Each row comes from the steps of one path. Every step used is in the known rows, and no mark comes twice. Write the path behind each row, first mark first.
Known rows:
P, R, H: [-32.7  19.2 -23.2 -32.4  25.7  15.3  15.9   8.3  -1.5   8.6  29.1  30.2
 -57.1 -10.1 -15.9  20.1  -0.6  -3.1  31.4  -9.4 -19.2  22.0   2.0]
B, F, P, R, H, U: [-32.2 -50.7 -23.2   4.4  10.4   5.8  23.2 -44.7   5.3 -15.0 -18.6   0.3
 -39.7 -52.4  23.4  23.7 -10.7  18.6 -21.8  -4.3 -28.5   7.3  21.4]
B, F, H, S, P: [ -1.4  -3.6   4.2  31.9   7.4 -15.9 -24.2 -17.6   8.6 -30.3 -15.2 -22.7
  33.5   0.2  21.4 -17.5  22.0 -11.3  13.4  12.5 -25.4 -30.6 -13.2]
S, B, F: [  2.3 -13.0   5.2   6.0 -12.4 -25.0  20.7  18.0  14.5 -19.4 -14.2  10.3
 -24.9  40.5  17.5   6.2  17.2  17.8 -19.5  40.7 -24.1 -18.1 -19.6]
R, H, S, B, F: [  5.8   7.1   7.4  -7.9  -2.8 -43.6  26.2  14.6  -4.3  -2.9  10.1  -1.3
 -24.0  37.2  10.2   8.1  41.3   1.8 -19.5  55.3  -7.8  -8.5 -18.8]
U, H, F: [  3.8  16.6  -7.1 -30.9 -18.3  -0.9 -13.9 -16.5   8.6  -7.8  27.4 -18.3
   8.2  -8.7  -1.0   9.7  -1.3   2.3  21.3  18.8  -1.7   0.7  -4.4]
P, A: [-14.9   5.0  -8.6 -15.2   3.3  24.4   0.3  30.9  -4.1  14.0  10.8  38.2
 -20.8   8.6 -25.1  12.9 -29.9  -4.6  10.3  -0.7  -9.0  -8.4  11.1]
H, F, P, S, B: [ 26.0 -26.8  34.6   9.0 -28.1 -34.6  13.5 -16.4  -1.7   7.7 -32.2 -26.8
  17.8  22.1  15.2 -14.6   0.0   7.1 -41.1 -28.5   7.8  -7.8  22.5]
B, S, P: [ -6.3  10.9 -24.5  31.2   2.6  19.0 -14.7  35.4   2.1 -22.9 -35.1  18.0
  17.3  21.8  -5.6  -7.5 -25.0 -10.0  18.5 -14.4   1.2   9.8 -20.7]
F, H, S, P, R: [-15.3   1.6  -6.4  -3.0  13.4   2.7 -28.2 -14.6  20.1 -30.5   0.8   4.7
  13.4 -15.0   5.6 -23.5   9.4  -8.2  28.9 -28.9 -16.4 -21.2  18.6]
F, P, R, H, S: [-13.7   7.9  -6.4 -25.4  25.9  -2.4  16.1  -5.3 -12.6  23.3  15.8  12.5
 -29.2 -24.4 -15.8   5.2  -3.2 -10.1   0.7 -24.3   9.6  22.9  14.4]
U, H: [  8.4  29.7 -17.6 -22.7  -3.0  14.5 -20.8  14.2  -6.4   3.8  25.9   3.7
   4.8   4.3 -12.5  -0.1 -10.1  -5.5  32.2   8.2   9.2  24.8 -23.2]
S, H: [  5.0  16.7   5.2  -1.1  14.0  38.3  11.5  27.1 -14.6   5.9  17.1  13.1
  17.8   2.2  -0.7 -12.1  14.5  -4.3  15.4  20.2  16.8 -12.9 -26.2]
F, P, A: [ -2.2 -14.8   4.2   7.3   2.2  27.1   4.9  15.7 -12.5  30.4 -12.9  27.2
 -10.7 -11.5 -18.4   8.5 -47.1   3.6 -14.5 -21.4   9.2   3.4  12.0]
U, H, F, P: [ 17.6  -1.8   7.1  -9.1 -18.7   2.4  -8.8 -30.9  -0.5   9.5   3.1 -28.3
  16.9 -29.8   4.5   6.8 -17.0   9.2  -3.1  -2.5  17.6  12.2  -2.9]
U, H, S, P: [ 18.0  29.9 -13.2 -14.6 -11.7  11.1 -46.8   8.2  -2.9  -7.1  24.0  -1.6
  35.1  17.9 -14.9 -13.2   5.9  -9.6  36.8   2.5  33.6   6.5 -24.5]
B, F, P, R, H, S: [-26.0 -13.6  -4.6   2.0  22.6 -26.3  11.5 -17.2  -1.7   9.7   6.9  -6.9
 -38.9 -24.5  -2.7  26.0  15.3   0.7  -5.1  -3.6 -22.2  14.6  14.5]
B, S: [-10.1  17.4 -26.0   8.8  11.1   2.2   3.7  41.7  -3.9 -13.4 -22.8  15.3
   5.8  14.8  -8.8  -5.6 -27.3 -18.5  11.0  -5.4 -12.6  16.0  -5.4]
F, H, S, P, A: [  0.5  -0.3   6.4  16.1  -0.6  14.8 -33.0   3.5   0.3  -7.6  -2.5   6.1
  32.6  -6.0  -5.8 -18.3 -10.4 -10.4  13.3 -10.6   1.9 -30.0  16.4]
S, P: [ -1.7  17.4 -11.7  -4.2   5.2  34.2  -6.0  13.9  -1.6  -5.4  -4.9  30.7
   1.1  22.0  -7.7  -8.6 -14.0  -7.4  26.8  -7.9   9.9  -5.1 -32.7]
F, H, R: [  4.0  30.6  -0.2 -10.4  11.2  38.4   5.3 -26.2  29.3   0.6   1.4  22.0
   3.0  -7.2  -7.2 -30.3 -35.2 -15.1  -0.9 -17.6   0.2  -0.1   2.0]
R, H: [ -6.2  35.2 -15.1 -24.9  22.1  21.1  26.6  17.2 -25.3  20.9  20.7  22.1
 -27.3   5.2 -11.4   4.9  -5.4 -16.8  23.1  11.9   3.4  22.1 -30.5]
B, S, P, A: [-17.7  -7.3 -19.3  43.2  -6.9  26.7 -28.2  47.4   3.0 -12.7 -29.8  28.3
   7.8  16.4 -20.4  13.3 -38.1   3.2  10.6 -16.8  -4.9   0.7  10.6]
R, H, F, P, S: [  6.3  -0.3  15.5   5.4   3.2 -13.4  15.2 -28.2 -28.6  34.8  -5.9 -34.6
   3.2 -11.9  -1.1   5.5  -4.5 -17.5  -6.4 -37.3   4.1  24.2  10.7]
H, S, P: [  5.1  25.6  -8.4 -17.6   7.3  13.9 -12.3  14.3  -3.5  -6.4   4.3  23.6
  20.5  28.2 -12.0 -20.8   1.3 -23.1  21.6  -3.3  19.8 -16.0 -21.2]
U, H, S: [ 15.2  37.5 -15.3 -37.8  -2.7  -7.3 -27.0  12.4  -7.8   0.6  35.8  -4.2
  22.9  10.1 -17.8 -12.6   5.1 -18.9  27.4  12.8  17.9  12.7 -12.1]

Which path is each row?
[ 10.7 -26.7  21.5  43.5 -10.5 -53.3 -10.2  -2.5   3.6 -22.0 -30.1 -41.6
  17.4  27.6  33.0 -20.9  28.3   2.9 -14.4  -2.7 -46.6 -10.5   9.4]	P, S, B, F, H
[ 19.2 -11.8  20.9  13.9  -3.7 -40.3  32.0   1.3 -15.4  14.1 -13.9 -12.5
 -14.8  17.9  16.3   1.8  25.2  10.1 -43.4  33.7  11.4   3.5 -17.8]	R, H, S, B, F, P
[ 33.0  24.5   2.6 -32.6 -24.6 -26.2 -15.8  23.4   2.9  -7.6  23.8  -1.6
  17.7  36.1  -2.3 -20.1  19.5   2.7  -2.7  30.4  29.6   3.5 -11.7]	U, H, S, B
[ -5.6 -27.3  16.0  -0.6 -13.1  12.2  11.4 -13.4   2.3  19.2 -11.0   6.2
  -8.3 -25.8  -9.1  20.1 -36.3   8.9 -26.2 -10.9  -0.6 -19.1  29.9]	H, F, P, A
[ -6.7  13.1  -1.7 -41.6   3.3 -24.5  21.8  19.9   8.1  -3.3  25.9  25.9
 -43.1  21.4  -6.0   1.7  28.3   5.0  -4.0  13.2   0.8   0.8  12.5]	P, R, H, S, B
[  8.4 -12.5  16.9   3.6  -4.3 -14.8   1.3 -25.5 -11.5  17.2 -19.9 -29.3
  22.5  -4.4   0.8  -6.6 -13.5 -17.0 -12.5 -45.8  -4.0   2.6  22.3]	H, F, P, S
[ 32.3 -17.1  17.9  16.6 -27.1 -46.7 -15.0  -1.3   3.9  -3.9 -10.5 -31.9
  17.6  16.8  16.6  -3.2  21.4  22.5 -35.4  31.0  16.3   6.9  -9.8]	U, H, S, B, F, P
[-34.7   6.7 -33.8  26.1  14.5  16.6 -10.2  26.8   5.5 -17.5 -11.2  20.3
 -29.0  -3.1 -10.0  20.5  -9.6   3.5  31.7 -25.8 -14.0  30.2   1.5]	B, S, P, R, H
[-35.5   7.1 -12.5 -39.7   8.8  -0.2  23.2 -21.1  13.7  -2.6  30.2   9.8
 -54.0 -23.8  -5.6  32.4   8.0   4.8  20.2   1.8 -30.4  -1.9  20.4]	P, R, H, F
[-11.6 -30.8  22.3   7.1   1.8  21.4  14.6 -24.4  14.0   0.0   2.4 -10.0
   0.2 -49.1  12.6  10.3  12.0  25.1 -11.4 -11.2   1.1 -24.8  26.0]	S, H, F, P, R
[  6.4 -12.2 -10.2 -13.3   3.1  50.0  17.5  -0.7  -7.9 -20.2   1.1  14.3
  36.3 -19.6  21.3 -27.2   1.0  -1.6  -3.7  23.6  18.5 -28.8  -8.5]	S, H, U
[ 11.4  43.3 -14.7 -28.8  -9.2  40.5 -22.2  -9.7  27.9  11.7  30.3  23.9
  -4.7   9.6 -32.2  -3.8 -32.2  -2.3  13.9  -7.0  26.7  28.4  -8.3]	U, H, R
[  0.3  10.2  -7.0  33.6  11.3  23.6   3.1  49.5 -12.2  -9.7 -12.1   0.3
  32.7   1.3   1.6 -11.6   3.2  -5.9   8.0  13.4   7.8   2.7 -12.5]	B, S, H
[ 24.4   8.2  27.1  30.5   3.2  46.5  -7.3 -10.1  -1.1  40.4  -5.4  -2.3
  37.1   2.3 -18.7 -27.0 -16.8 -10.1 -20.8 -52.7  44.8  18.1  11.4]	F, P, S, H, R
[-26.4 -21.0  -5.1  24.7  11.0 -21.8 -32.7 -25.8  30.4 -43.9  -8.2 -14.9
   4.2 -16.0  18.1  -1.6  27.7   3.2  21.7  -7.9 -48.4 -30.9  17.8]	B, F, H, S, P, R
[  7.3 -30.8  24.9  26.7 -13.0 -32.4  17.8  13.2 -10.4  23.2 -11.4  -1.5
 -24.5  11.2   0.9  24.2  11.7  23.4 -50.9  32.5   6.0  -5.2  13.0]	R, H, S, B, F, P, A
[-32.6   0.4 -10.4 -16.3   1.3  17.2   4.5 -26.6  18.3 -11.2  18.0  11.7
 -41.3 -16.2  -2.6  31.9  10.6  14.4  28.9  -8.9 -16.5  -8.7   7.4]	S, P, R, H, F
[ 20.3  -7.3  12.7   8.8 -21.1 -18.5 -31.8 -30.8 -11.8  16.5  -1.3 -55.0
  37.2 -13.8  -1.3  -0.5  -8.6  -4.1   1.4 -40.0   9.6  25.4  18.4]	U, H, F, P, S
[ 14.7 -13.9  29.5  13.5  -1.8  26.4  23.0 -17.5  -8.9  13.5  -6.0 -18.1
  30.6 -32.2  16.7  -5.1   8.2  10.3 -19.8   9.7  23.5 -23.1  -6.0]	S, H, F, P
[  8.9 -30.0  26.7  64.4   8.2  -2.4 -10.2   2.4 -25.6  19.1 -21.0 -41.7
  37.3  -2.3  14.5  -2.3  24.3   0.1 -10.8 -17.8  -3.6   4.9  -3.0]	B, F, P, S, H
[ -4.9 -39.5  14.2   5.4  -7.0 -49.0   9.0  -4.3  26.9 -17.4 -21.0  -0.1
 -26.5  10.0  14.3   6.1  20.9  24.1 -41.1   5.5 -18.4 -17.8  25.6]	H, S, B, F, P, R
[ 20.7   0.4   4.8  -5.1 -27.5 -49.7 -20.6  12.1  13.5 -21.3  14.1 -20.2
   7.6  36.4  10.7   1.2  37.8  15.3 -10.2  51.9  -1.5  -5.9 -10.4]	U, H, S, B, F
[ 20.9 -23.2  22.0  12.8 -11.6 -43.1  18.6   3.7   5.2  -3.3 -28.5  -7.4
   2.4  26.0  18.5  -9.7  14.8   9.5 -48.8  24.6   3.2 -17.6  -6.6]	H, S, B, F, P
[ -4.9 -17.7   0.6  22.4   9.5  -3.3  14.5  -6.3  -6.5   6.2 -25.9  -2.2
 -10.5  -6.1   8.7   8.6 -14.9   1.9 -13.1   3.1 -17.6   4.3 -17.4]	B, F, P
[ -6.2   7.6 -30.8 -37.9   8.8  31.6  33.2 -12.5 -16.7  -6.8   6.2  23.1
  -9.3 -15.8   9.6  -8.8 -18.8 -15.0   2.7  15.9   6.3   4.3 -12.6]	R, H, U
[  0.5  43.1 -12.9 -39.4  22.2  -0.5  19.4  15.9 -24.7  19.7  32.1  15.5
  -9.7  11.5 -16.5  -5.5   9.1 -33.0  18.1  17.3  13.3  12.0 -20.0]	R, H, S
[ -8.7 -18.6  -0.6 -15.5 -16.1  -1.9 -17.1 -38.3  21.7  -4.0  11.1 -21.0
 -12.4 -46.2   1.0  21.8 -12.4  24.3   4.2 -22.7  -6.6  12.5  30.0]	U, H, F, P, R
